Each row was made from one small tree. The marks that hang from a mark follow it in brackets, in the order of their numbers. Every link used is in the known rows. Write each row's tree.
Known rows
k_948[k_473[k_257 k_611[k_130[k_630]]]]: [ 22.7  13.9   9.1 -55.5  37.7   3.9  -9.8  21.3  -1.1  38.3  -8.4 -24.0
 -17.9  74.6 -22.3 -13.7  32.9]
k_611[k_130]: [ 40.7   9.1  19.4  -9.6  12.1 -12.4  -9.7   1.1   8.2  42.0  -3.4   2.6
 -11.4  11.4 -23.8  -6.1  -6.3]
k_130[k_630[k_611]]: [ 37.1  13.8  -1.5 -13.6  18.9 -14.4  -8.9  -7.2  13.9  48.8  13.6 -12.8
  -8.7  38.5 -20.2  -2.9  13.0]
k_948[k_473[k_257 k_611]]: [-10.0   3.2   6.6 -46.0  32.6   7.6  -2.4  17.4 -12.6  11.0 -17.2 -38.2
 -22.4  47.1  13.5  -6.0  36.3]
k_473[k_257 k_611 k_948]: [ -0.6   1.5   9.5 -18.1  21.2   8.0  -0.7  17.3   3.5  47.0 -14.0 -46.3
 -13.5  25.6  -0.5 -24.2  25.4]
k_630[k_130[k_611]]: [ 50.8   9.0  -9.4 -10.8  28.3 -28.1   6.3  -5.5  10.0  46.2 -11.4   0.3
  -1.7  27.6 -22.3 -15.8   1.2]
k_473[k_257 k_611[k_130[k_630]] k_948]: [ 35.7  14.2  11.5 -29.9  27.0   4.0  -8.3  21.6  16.6  77.6  -3.6 -30.8
  -8.7  55.4 -40.7 -33.4  19.8]
k_5[k_257[k_473[k_611]]]: [ 24.5  17.5  24.8 -37.6   3.3  -6.6   0.7  23.4  -2.6  15.2 -37.3 -34.0
  -1.1   5.0  49.1  13.0 -14.7]
k_611[k_130[k_630[k_5[k_257[k_473]]]]]: [ 78.2  37.6  16.8 -62.8  22.1 -31.3  -5.2   1.2   6.1  59.5 -23.9   5.2
  27.5  28.5  -2.0   1.6  -4.5]
k_5[k_257[k_473[k_611[k_130[k_630]] k_948]]]: [ 56.2  12.2  27.4 -25.0  18.5  -3.0  -7.4  42.6  16.7  37.7 -46.4 -28.9
  11.1  22.2 -16.6  -6.2  -7.5]
k_948[k_473[k_257 k_611[k_130]]]: [ 14.0   0.5  12.1 -48.7  38.2   8.0 -13.2  17.4  -3.3  27.3 -17.6 -27.9
 -24.8  54.6  -9.8  -5.0  27.6]
k_630[k_5[k_257] k_130 k_611]: [ 81.5  28.1 -14.1 -47.5  47.7 -43.2 -17.8 -42.0  26.9  74.8 -27.8 -18.1
  13.7  32.8  22.5  17.2  -5.9]
k_5[k_257[k_473[k_611[k_130] k_948]]]: [ 46.8  -1.0  31.1 -17.0  17.4   2.1 -10.4  38.3  14.3  27.1 -56.1 -32.2
   3.9   2.0  -3.9   2.6 -11.8]
k_5[k_257]: [ 25.1  26.3  12.3 -19.2  10.9 -15.8   1.4  12.5   3.0  18.4 -26.6 -32.0
   5.9   2.4  31.2   6.8 -13.6]
k_5[k_257[k_473[k_948]]]: [ 30.4  -2.7  22.4  -3.5  27.2   2.0  -1.8  41.9   1.7   8.4 -67.5 -31.5
  21.2 -25.6   2.9  -0.8  -4.0]
k_473[k_257]: [  4.4  18.8   3.1 -31.8  26.6  -0.5   0.6   3.0 -12.8  45.3  -5.9 -24.5
  -4.3   9.0  19.7 -13.8  12.3]
k_473[k_257 k_611[k_130] k_948]: [ 25.1  -1.3  15.5 -20.7  26.9   9.0 -11.9  17.1  13.4  65.1 -14.2 -34.4
 -16.9  33.3 -26.8 -22.8  15.4]
k_5[k_257[k_473]]: [ 29.4  14.9  21.5 -25.4  17.5  -6.8  -0.2  26.8  -6.7  10.8 -49.5 -23.9
  14.1 -17.0  34.5  10.5 -13.8]
k_630[k_5[k_257]]: [ 39.7  38.7   5.8 -52.4  13.2 -38.2   2.9 -19.1   0.9  34.6 -18.7 -20.7
  20.8  12.2  49.2  12.6   1.4]

Which tree is each row?
[ 46.3  44.5   5.6 -83.1  16.2 -22.2  -3.5 -19.3   4.4  91.5  22.2 -15.2
  -5.3  73.7  12.5 -13.5  15.9] : k_473[k_257 k_611[k_130[k_630[k_5]]]]
[ 33.7   0.3  31.3 -30.6   2.2  -2.5  -6.7  11.4  -0.8  33.2 -16.0  -1.2
 -18.3  13.1   1.7   0.3  -5.3] : k_257[k_473[k_611[k_130]]]
[ 63.3  42.2 -11.7 -66.2  12.5 -46.4  13.8  -9.3   6.1  48.3   3.9 -15.3
  30.4  53.6  18.0   6.0  12.8] : k_130[k_611 k_630[k_5[k_257]]]
[ 64.1  26.3  16.2 -40.1  11.8 -27.3  -6.1   5.5  28.7  62.6 -14.0 -25.8
   7.8  55.5 -22.2 -12.1   9.5] : k_473[k_611[k_130[k_630[k_5[k_257]]]] k_948]
[ 61.2  13.9  22.6 -52.3  18.5 -23.0  -7.9   4.1  11.1  43.9 -45.0 -20.6
  18.4  13.3  15.7   8.8   2.2] : k_630[k_5[k_257[k_473[k_611[k_130] k_948]]]]
[ 58.8  10.9   2.6 -56.2  31.4 -24.7 -16.1 -21.2   5.8  41.6 -34.5 -21.5
  18.0   5.6  44.0  35.9   1.9] : k_630[k_5[k_257[k_473]] k_611]
[ 43.8  13.0  28.4 -38.0   2.4  -7.6  -2.3  15.5   2.5  44.3  -6.5   1.7
 -10.3  32.8 -11.9  -9.2  -0.8] : k_257[k_473[k_611[k_130[k_630]]]]
[ 25.2   0.4  26.5 -14.6  13.3   1.7  -0.5  38.4   5.4  12.2 -55.3 -42.2
   6.0  -4.2  17.6   2.3  -3.8] : k_5[k_257[k_473[k_611 k_948]]]
[ 65.2  23.8   7.9 -48.3  35.4 -33.6  -0.7  -4.8  15.9  54.7 -59.6 -18.4
  24.9  18.0  17.5  -7.7   0.6] : k_630[k_5[k_257[k_473[k_611 k_948]]] k_130]
[ 35.6 -18.7  32.2  -5.0  13.1   5.6  -9.0  28.3   8.9  30.3 -35.8 -10.0
 -10.5   2.6 -33.7 -12.9   7.4] : k_257[k_473[k_611[k_130] k_948]]
[ 65.7  23.5 -17.0 -47.3  29.8 -50.7   8.7 -36.6   9.1  62.4  -5.9   8.7
  15.0  37.8  -2.3  -8.7  13.4] : k_630[k_5 k_130[k_611]]
[ 34.9  24.7   4.5 -83.0  39.4 -13.3  -8.1  -0.9  -1.6  49.2  -4.1 -17.1
  -6.2  82.0  -8.1  -8.5  41.4] : k_948[k_473[k_257 k_611[k_130[k_630[k_5]]]]]
[ 64.9  46.5  -3.9 -51.4  34.0 -49.3   0.9 -26.9  13.0  60.1 -33.8 -10.5
  24.9  23.6  30.4  -3.7  -7.5] : k_630[k_5[k_257] k_130]
[ 47.1  23.5   7.5 -56.2  27.9 -13.2  -6.0  -0.4  14.8  88.7  -0.1 -24.3
   3.3  62.8 -26.4 -28.0  29.8] : k_473[k_257 k_611[k_130[k_630[k_5]]] k_948]
[ 62.8  48.4  15.0 -67.4  -0.6 -36.5  -3.3 -12.8  19.3  67.3   8.4 -16.6
   0.0  66.9  17.2   2.5  -4.0] : k_473[k_611[k_130[k_630[k_5[k_257]]]]]
